Each row comes from the steps of one walk. Every step used is in the known rows, and no mark comes twice. Write the walk behind each row, first mark first.
Known rows:
tuzo, nurasis, fudez, zavami: [ 0.03  0.06 -0.31 -0.07 -0.01 -0.60 -0.21  0.00  0.00  0.14  0.06 -0.05
 -0.13 -0.02 -0.27 -0.06 -0.34  0.07  0.09  0.10  0.07  0.04  0.08 -0.03
  0.06]
zavami, tuzo, nurasis, fudez, sutuz: [ 0.25  0.03 -0.27 -0.04 -0.24 -0.60 -0.11 -0.03 -0.09  0.19  0.10  0.12
 -0.11 -0.07 -0.31  0.02 -0.63 -0.20  0.21  0.05  0.02 -0.19  0.08 -0.05
  0.36]
zavami, tuzo: [ 0.21 -0.01 -0.04  0.00 -0.04 -0.01  0.00 -0.06 -0.08  0.02 -0.14  0.27
  0.04 -0.09 -0.03  0.04 -0.09 -0.16  0.07  0.12 -0.02 -0.10  0.10 -0.06
  0.10]
fafozu, gurudo, tuzo, zavami, fudez: [ 0.17  0.00 -0.24  0.01  0.00 -0.08 -0.17  0.06  0.02 -0.08  0.14  0.01
 -0.15  0.02 -0.19  0.04  0.39 -0.30  0.05  0.13 -0.07 -0.13  0.17 -0.11
 -0.18]
fudez, nurasis, gurudo, fafozu: [-0.04  0.00  0.04 -0.04 -0.08 -0.23 -0.19  0.07 -0.21  0.08 -0.19  0.14
 -0.07  0.03 -0.27 -0.09  0.00  0.18  0.11 -0.17 -0.06 -0.08 -0.13  0.10
  0.00]
gurudo, zavami, fudez, nurasis: [-0.01  0.28 -0.02  0.00  0.03 -0.26 -0.09  0.08 -0.06  0.07 -0.19 -0.03
 -0.18  0.19 -0.41 -0.07 -0.12 -0.13 -0.09  0.12  0.06 -0.12 -0.12  0.00
 -0.13]
nurasis, fudez, zavami, gurudo, tuzo: [ 0.14  0.07 -0.43 -0.06 -0.14 -0.38 -0.14  0.02  0.24  0.07 -0.36  0.01
 -0.26 -0.19 -0.08  0.06  0.38  0.08  0.33  0.08 -0.01  0.27  0.18 -0.04
 -0.07]
fafozu, gurudo, zavami, fudez: [ 0.07  0.19 -0.04 -0.14  0.28 -0.05 -0.06  0.06  0.09 -0.02 -0.03 -0.02
 -0.22  0.12 -0.10  0.02  0.11 -0.14 -0.08  0.12  0.03  0.13  0.04 -0.05
 -0.19]
dezifo, fudez, tuzo, nurasis, gurudo: [ 0.35  0.03 -0.21  0.00 -0.17 -0.32 -0.23 -0.03 -0.11  0.26  0.00  0.10
 -0.07 -0.18 -0.40  0.01 -0.49 -0.21  0.05  0.05 -0.08 -0.10  0.08  0.04
  0.34]
dezifo, fudez: [ 0.04 -0.06  0.02 -0.12 -0.30  0.03 -0.14 -0.02 -0.03  0.16 -0.03 -0.12
 -0.01  0.02  0.01  0.01 -0.03 -0.04 -0.13  0.05  0.03 -0.03 -0.01 -0.04
  0.18]
gurudo, tuzo, zavami, fudez, nurasis: [ 0.09  0.10 -0.21  0.14 -0.24 -0.29 -0.21  0.07 -0.15  0.02 -0.01  0.01
 -0.12  0.08 -0.51 -0.06  0.16 -0.26  0.05  0.12 -0.05 -0.37  0.01 -0.05
 -0.11]
tuzo, gurudo: [ 0.06 -0.07 -0.12  0.10  0.03 -0.19 -0.04  0.01  0.03 -0.06 -0.01  0.03
  0.09  0.02 -0.04  0.08  0.09 -0.10  0.04 -0.03 -0.08 -0.06 -0.07  0.03
 -0.01]
zavami, gurudo: [ 0.09  0.01  0.00 -0.06  0.05  0.03  0.03  0.06 -0.02 -0.10 -0.14  0.09
 -0.16 -0.09  0.04  0.06  0.33 -0.02  0.16 -0.01  0.03  0.06  0.07  0.00
 -0.06]
zavami, fudez: [ 0.06  0.06  0.08 -0.05  0.03  0.01  0.03  0.00  0.00  0.00  0.08 -0.15
 -0.17  0.07 -0.06  0.00  0.12 -0.12 -0.03  0.04  0.07  0.06 -0.04 -0.07
  0.03]
tuzo, nurasis, gurudo, zavami: [ 0.06  0.20 -0.14  0.05  0.28 -0.27 -0.11  0.00 -0.18  0.02 -0.09  0.25
 -0.13  0.04 -0.41 -0.02 -0.45 -0.06  0.09  0.11 -0.05 -0.09  0.05  0.07
 -0.08]
zavami, gurudo, tuzo, nurasis, fudez: [ 0.38  0.15 -0.43 -0.04 -0.14 -0.23 -0.18 -0.04  0.04  0.10  0.02  0.07
 -0.18 -0.18 -0.17  0.11  0.06 -0.16  0.31 -0.02 -0.03 -0.02  0.25 -0.08
 -0.02]
zavami, fudez, sutuz: [ 0.00  0.06  0.06 -0.01 -0.07 -0.32  0.09  0.05  0.04  0.00  0.03 -0.25
 -0.26  0.13 -0.19 -0.03  0.02 -0.11  0.05 -0.04  0.08  0.02 -0.16 -0.01
  0.19]
fafozu, gurudo, zavami, fudez, dezifo: [ 0.05  0.34 -0.11 -0.21  0.37 -0.23 -0.11  0.09  0.07  0.01 -0.33  0.17
 -0.19  0.03 -0.11  0.04  0.14 -0.34 -0.12  0.13  0.01  0.23  0.05 -0.06
 -0.15]
dezifo, fudez, tuzo: [ 0.24  0.02 -0.11 -0.06 -0.23 -0.14 -0.16 -0.02  0.11  0.26 -0.13 -0.06
  0.04 -0.12 -0.11  0.02 -0.18 -0.17 -0.11  0.03 -0.03 -0.02  0.02 -0.02
  0.28]
tuzo, nurasis, fudez: [ 0.13  0.05 -0.20 -0.07 -0.10 -0.28 -0.17 -0.01 -0.06  0.16  0.29 -0.01
 -0.07 -0.04 -0.16  0.01 -0.43 -0.07  0.05  0.01  0.04 -0.05  0.10 -0.06
  0.10]
gurudo, fafozu: [ 0.03  0.03  0.13 -0.14  0.13 -0.06 -0.11 -0.02 -0.03  0.08 -0.16 -0.03
  0.04  0.07  0.03 -0.03  0.21  0.07 -0.04 -0.20  0.05 -0.04 -0.06 -0.02
 -0.01]
fudez, zavami: [-0.10  0.01 -0.11  0.00  0.08 -0.34 -0.05  0.01  0.06 -0.01 -0.23 -0.02
 -0.06  0.00 -0.10 -0.06  0.08  0.12  0.04  0.09  0.02  0.10 -0.02  0.03
 -0.04]
nurasis, fudez, tuzo, zavami: [ 0.07 -0.07 -0.25  0.00 -0.09 -0.42 -0.23  0.09  0.03  0.18  0.11  0.11
 -0.03 -0.17 -0.24  0.00 -0.34 -0.14  0.00  0.09 -0.01 -0.09  0.11 -0.06
  0.14]
fafozu, gurudo: [ 0.05 -0.06 -0.11 -0.08  0.05  0.02 -0.06  0.05  0.06 -0.06  0.14  0.06
 -0.02 -0.04  0.09  0.03  0.13  0.00  0.02  0.00 -0.05  0.07  0.09  0.01
 -0.09]
tuzo, zavami, fudez, dezifo: [-0.07  0.11  0.00 -0.09  0.15 -0.29 -0.15  0.11 -0.21 -0.04 -0.14  0.16
 -0.14  0.01 -0.24 -0.01  0.10 -0.39 -0.12  0.15  0.09 -0.06  0.02 -0.11
  0.02]
zavami, fudez, tuzo, nurasis, gurudo: [ 0.36  0.15 -0.15  0.07  0.18 -0.35 -0.06 -0.01 -0.07  0.10  0.12  0.08
 -0.24 -0.13 -0.47  0.01 -0.33 -0.29  0.15  0.04 -0.04 -0.02  0.04  0.00
  0.21]
fafozu, gurudo, zavami: [ 0.01  0.12 -0.13 -0.08  0.23 -0.07 -0.09  0.06  0.09 -0.03 -0.11  0.13
 -0.04  0.05 -0.03  0.02 -0.01 -0.02 -0.06  0.09 -0.05  0.06  0.08  0.02
 -0.22]
fudez, zavami, gurudo, fafozu: [ 0.02  0.05  0.00 -0.21  0.25 -0.41 -0.15  0.05  0.01 -0.04 -0.51  0.05
 -0.18  0.00 -0.04 -0.03  0.61  0.18  0.16 -0.10  0.11  0.12 -0.01  0.01
 -0.12]
dezifo, fudez, nurasis: [ 0.02 -0.01 -0.06 -0.07 -0.50 -0.15 -0.23  0.04 -0.13  0.19 -0.07 -0.08
  0.01  0.05 -0.20 -0.05 -0.15 -0.02 -0.11  0.05 -0.01 -0.19 -0.07  0.02
  0.13]

Write each row's walk:
[ 0.39  0.20 -0.32  0.07  0.05 -0.16 -0.09 -0.05 -0.02 -0.02 -0.11  0.15
 -0.10 -0.11 -0.22  0.09  0.25 -0.21  0.29 -0.02 -0.06 -0.15  0.22 -0.02
 -0.11] : zavami, gurudo, tuzo, nurasis
[-0.08  0.01 -0.01  0.06 -0.15 -0.31 -0.17  0.15 -0.27 -0.02  0.12  0.02
 -0.15  0.13 -0.42 -0.09 -0.01 -0.19 -0.05  0.13  0.06 -0.35 -0.06 -0.04
 -0.05] : tuzo, zavami, fudez, nurasis
[ 0.14 -0.05 -0.13 -0.13 -0.26 -0.32 -0.20 -0.05 -0.03  0.17 -0.40  0.11
 -0.03 -0.05 -0.14  0.00 -0.05 -0.08 -0.01  0.26  0.04 -0.02  0.08 -0.06
  0.21] : dezifo, fudez, zavami, tuzo
[ 0.15  0.15 -0.31 -0.07  0.10 -0.25 -0.24  0.07 -0.02 -0.04 -0.15  0.19
 -0.12 -0.08 -0.21  0.06  0.40 -0.48  0.02  0.14 -0.08 -0.01  0.19 -0.13
 -0.13] : fafozu, gurudo, tuzo, zavami, fudez, dezifo
[-0.03  0.10 -0.17 -0.18 -0.07 -0.25 -0.14  0.04  0.04  0.16 -0.16  0.13
 -0.06 -0.14  0.03  0.04 -0.18 -0.14  0.00  0.02  0.02  0.25  0.06 -0.06
  0.13] : nurasis, fudez, dezifo
[ 0.34  0.17 -0.38 -0.16  0.12 -0.35 -0.25 -0.01 -0.04  0.15  0.05  0.36
 -0.07 -0.08 -0.23  0.07 -0.51 -0.25  0.08  0.21 -0.03 -0.09  0.28 -0.10
 -0.02] : fafozu, gurudo, zavami, tuzo, nurasis, fudez
[ 0.09 -0.05 -0.25 -0.11 -0.16 -0.41 -0.14 -0.02  0.06  0.14 -0.23  0.17
 -0.10 -0.14 -0.10  0.00 -0.20  0.01  0.14  0.21  0.03  0.13  0.13 -0.08
  0.14] : nurasis, fudez, zavami, tuzo
[ 0.37  0.14 -0.41  0.05  0.05 -0.15 -0.18 -0.06  0.05  0.02  0.17  0.07
  0.03 -0.07 -0.17  0.06  0.04 -0.20  0.16 -0.03 -0.15 -0.14  0.22 -0.01
 -0.13] : fafozu, gurudo, tuzo, nurasis
[ 0.13  0.01 -0.22  0.12 -0.12  0.05 -0.02 -0.05  0.05  0.01 -0.13  0.13
 -0.08 -0.12 -0.15  0.05  0.08 -0.01  0.24  0.00 -0.18  0.08  0.08  0.04
 -0.02] : nurasis, gurudo, tuzo
[ 0.25  0.09 -0.25  0.02  0.12 -0.55 -0.14 -0.08 -0.15  0.05 -0.22  0.26
 -0.01 -0.06 -0.34 -0.03 -0.24 -0.15  0.14  0.22  0.02 -0.19  0.14 -0.03
  0.08] : fudez, zavami, tuzo, nurasis
[ 0.20  0.15 -0.52  0.02 -0.09 -0.56 -0.25 -0.08  0.13  0.20 -0.06 -0.04
 -0.09 -0.09 -0.33 -0.02 -0.18 -0.03  0.21  0.08 -0.04  0.02  0.15 -0.04
  0.00] : gurudo, tuzo, nurasis, fudez, zavami
[ 0.36  0.31 -0.49 -0.10 -0.04 -0.39 -0.24 -0.01  0.00  0.14 -0.28  0.26
 -0.16 -0.26 -0.20  0.13  0.06 -0.35  0.27  0.00 -0.04  0.10  0.27 -0.10
  0.02] : zavami, gurudo, tuzo, nurasis, fudez, dezifo
[ 0.09 -0.04  0.00 -0.04  0.15 -0.26 -0.15 -0.01 -0.01  0.00 -0.17 -0.01
  0.13  0.09  0.00  0.05  0.31 -0.02 -0.01 -0.23 -0.03 -0.11 -0.14  0.01
 -0.01] : tuzo, gurudo, fafozu
[ 0.11  0.05  0.12 -0.20  0.18 -0.05 -0.09  0.04 -0.05 -0.03 -0.31  0.07
 -0.11 -0.01  0.07  0.03  0.52  0.06  0.11 -0.19  0.07  0.03  0.01 -0.02
 -0.07] : zavami, gurudo, fafozu
[-0.10 -0.04  0.10 -0.07 -0.04 -0.37 -0.28  0.15 -0.39  0.01 -0.02  0.11
 -0.24  0.13 -0.49 -0.12  0.12 -0.04  0.04 -0.03  0.04 -0.28 -0.12  0.00
 -0.03] : tuzo, zavami, fudez, nurasis, gurudo, fafozu
[-0.03 -0.08 -0.02 -0.02  0.07 -0.14 -0.10  0.14 -0.19 -0.17 -0.08  0.21
 -0.13 -0.05 -0.11  0.03  0.32 -0.10  0.12  0.10  0.05 -0.18  0.13 -0.03
 -0.13] : tuzo, zavami, gurudo
[ 0.19  0.03 -0.22 -0.02 -0.11 -0.26 -0.10  0.01  0.21  0.24  0.04 -0.02
 -0.04 -0.20 -0.09  0.04 -0.33 -0.06  0.05 -0.01 -0.04  0.14  0.06 -0.04
  0.21] : nurasis, fudez, tuzo
[-0.03  0.02 -0.13 -0.06  0.12 -0.34 -0.03  0.07  0.04 -0.11 -0.37  0.08
 -0.21 -0.08 -0.06  0.01  0.40  0.11  0.19  0.08  0.06  0.16  0.06  0.03
 -0.11] : fudez, zavami, gurudo
[-0.06 -0.04 -0.09 -0.13 -0.24 -0.31 -0.20  0.00  0.04  0.15 -0.26 -0.15
 -0.07  0.03 -0.09 -0.05  0.05  0.08 -0.09  0.15  0.06  0.07 -0.02  0.00
  0.13] : dezifo, fudez, zavami
[-0.07 -0.04 -0.09  0.09 -0.21 -0.16 -0.07  0.09 -0.18  0.00 -0.04  0.20
 -0.11 -0.04 -0.29 -0.05 -0.20  0.10  0.15  0.01 -0.10 -0.05 -0.06  0.12
  0.00] : fudez, nurasis, gurudo
[-0.01 -0.04  0.09 -0.16  0.18 -0.21 -0.21  0.12 -0.23 -0.09 -0.20  0.16
 -0.10  0.01 -0.09 -0.01  0.52 -0.01  0.07 -0.08  0.09 -0.22  0.07 -0.05
 -0.12] : tuzo, zavami, gurudo, fafozu
[ 0.35  0.10 -0.04 -0.03  0.25 -0.43 -0.13 -0.02  0.14  0.12 -0.19 -0.11
  0.00  0.01 -0.20  0.06  0.27 -0.27 -0.01 -0.21 -0.01 -0.03 -0.16 -0.04
  0.13] : zavami, fudez, tuzo, gurudo, fafozu
[ 0.11 -0.06 -0.34  0.06 -0.04 -0.08 -0.20  0.05  0.01 -0.08  0.08  0.16
  0.03 -0.06 -0.12  0.03  0.28 -0.17  0.07  0.08 -0.14 -0.18  0.21 -0.04
 -0.20] : fafozu, gurudo, tuzo, zavami
[ 0.02 -0.09 -0.25  0.15 -0.10 -0.08 -0.13  0.04 -0.13 -0.05 -0.06  0.23
 -0.08 -0.08 -0.30  0.01  0.08 -0.09  0.19  0.11 -0.15 -0.15  0.12  0.02
 -0.09] : nurasis, gurudo, tuzo, zavami
[ 0.00  0.02  0.00  0.03 -0.18 -0.16 -0.03  0.09 -0.18  0.00  0.05  0.04
 -0.28  0.03 -0.36 -0.05 -0.08 -0.02  0.12  0.05 -0.02 -0.01 -0.11  0.05
  0.04] : zavami, fudez, nurasis, gurudo
[ 0.29 -0.04 -0.04 -0.05  0.12 -0.27 -0.15 -0.06 -0.08  0.03 -0.30  0.24
  0.17  0.00 -0.04  0.09  0.21 -0.19  0.07 -0.11 -0.05 -0.19 -0.03 -0.04
  0.08] : zavami, tuzo, gurudo, fafozu
[ 0.12  0.09 -0.08  0.00  0.13 -0.06 -0.02 -0.01 -0.13  0.02 -0.38  0.47
 -0.10 -0.06 -0.24  0.04 -0.30 -0.12  0.14  0.22 -0.07  0.01  0.09  0.02
  0.00] : nurasis, gurudo, zavami, tuzo
[ 0.41  0.24 -0.13  0.06  0.20 -0.39 -0.08 -0.04  0.01  0.14  0.13 -0.04
 -0.12 -0.05 -0.39 -0.01 -0.26 -0.37  0.02  0.01  0.03 -0.12  0.04 -0.06
  0.17] : zavami, fudez, tuzo, nurasis
[ 0.21 -0.06 -0.13 -0.07 -0.18 -0.30 -0.26  0.12 -0.09  0.10 -0.21  0.15
 -0.10 -0.17 -0.23  0.05  0.16 -0.25  0.00  0.13  0.03 -0.19  0.15 -0.05
  0.15] : dezifo, fudez, tuzo, zavami, gurudo
[ 0.30  0.01 -0.15  0.05  0.02 -0.17 -0.07 -0.07 -0.29  0.02  0.01  0.44
 -0.07 -0.14 -0.32  0.04 -0.42 -0.20  0.24  0.14 -0.08 -0.19  0.16  0.00
  0.14] : zavami, tuzo, nurasis, gurudo
[ 0.08 -0.02 -0.15  0.12  0.07 -0.35 -0.14  0.07 -0.04  0.06 -0.02  0.16
  0.06 -0.12 -0.28 -0.02 -0.14 -0.20 -0.02  0.08 -0.04 -0.23  0.07 -0.01
  0.06] : fudez, tuzo, zavami
[ 0.04  0.05 -0.17  0.12 -0.15 -0.43 -0.07  0.06 -0.01 -0.01 -0.02 -0.17
 -0.21  0.12 -0.41 -0.03  0.16 -0.27  0.12  0.05  0.00 -0.25 -0.04 -0.05
  0.07] : gurudo, tuzo, zavami, fudez, sutuz
[ 0.25 -0.04 -0.36  0.06 -0.08 -0.44 -0.14  0.02  0.24  0.17  0.02  0.02
  0.05 -0.17 -0.12  0.12 -0.23 -0.17  0.09 -0.06 -0.12  0.08 -0.01 -0.01
  0.20] : nurasis, fudez, tuzo, gurudo
[ 0.05  0.00  0.02 -0.33 -0.06 -0.36 -0.28  0.04 -0.01  0.11 -0.56 -0.10
 -0.18  0.02 -0.03 -0.02  0.58  0.14  0.02 -0.05  0.14  0.09 -0.01 -0.02
  0.05] : dezifo, fudez, zavami, gurudo, fafozu
[ 0.28 -0.01 -0.22 -0.07  0.05 -0.50 -0.25  0.00  0.21  0.24 -0.13 -0.02
  0.09 -0.11 -0.08  0.09 -0.02 -0.09  0.05 -0.25 -0.07  0.04 -0.07 -0.02
  0.18] : nurasis, fudez, tuzo, gurudo, fafozu
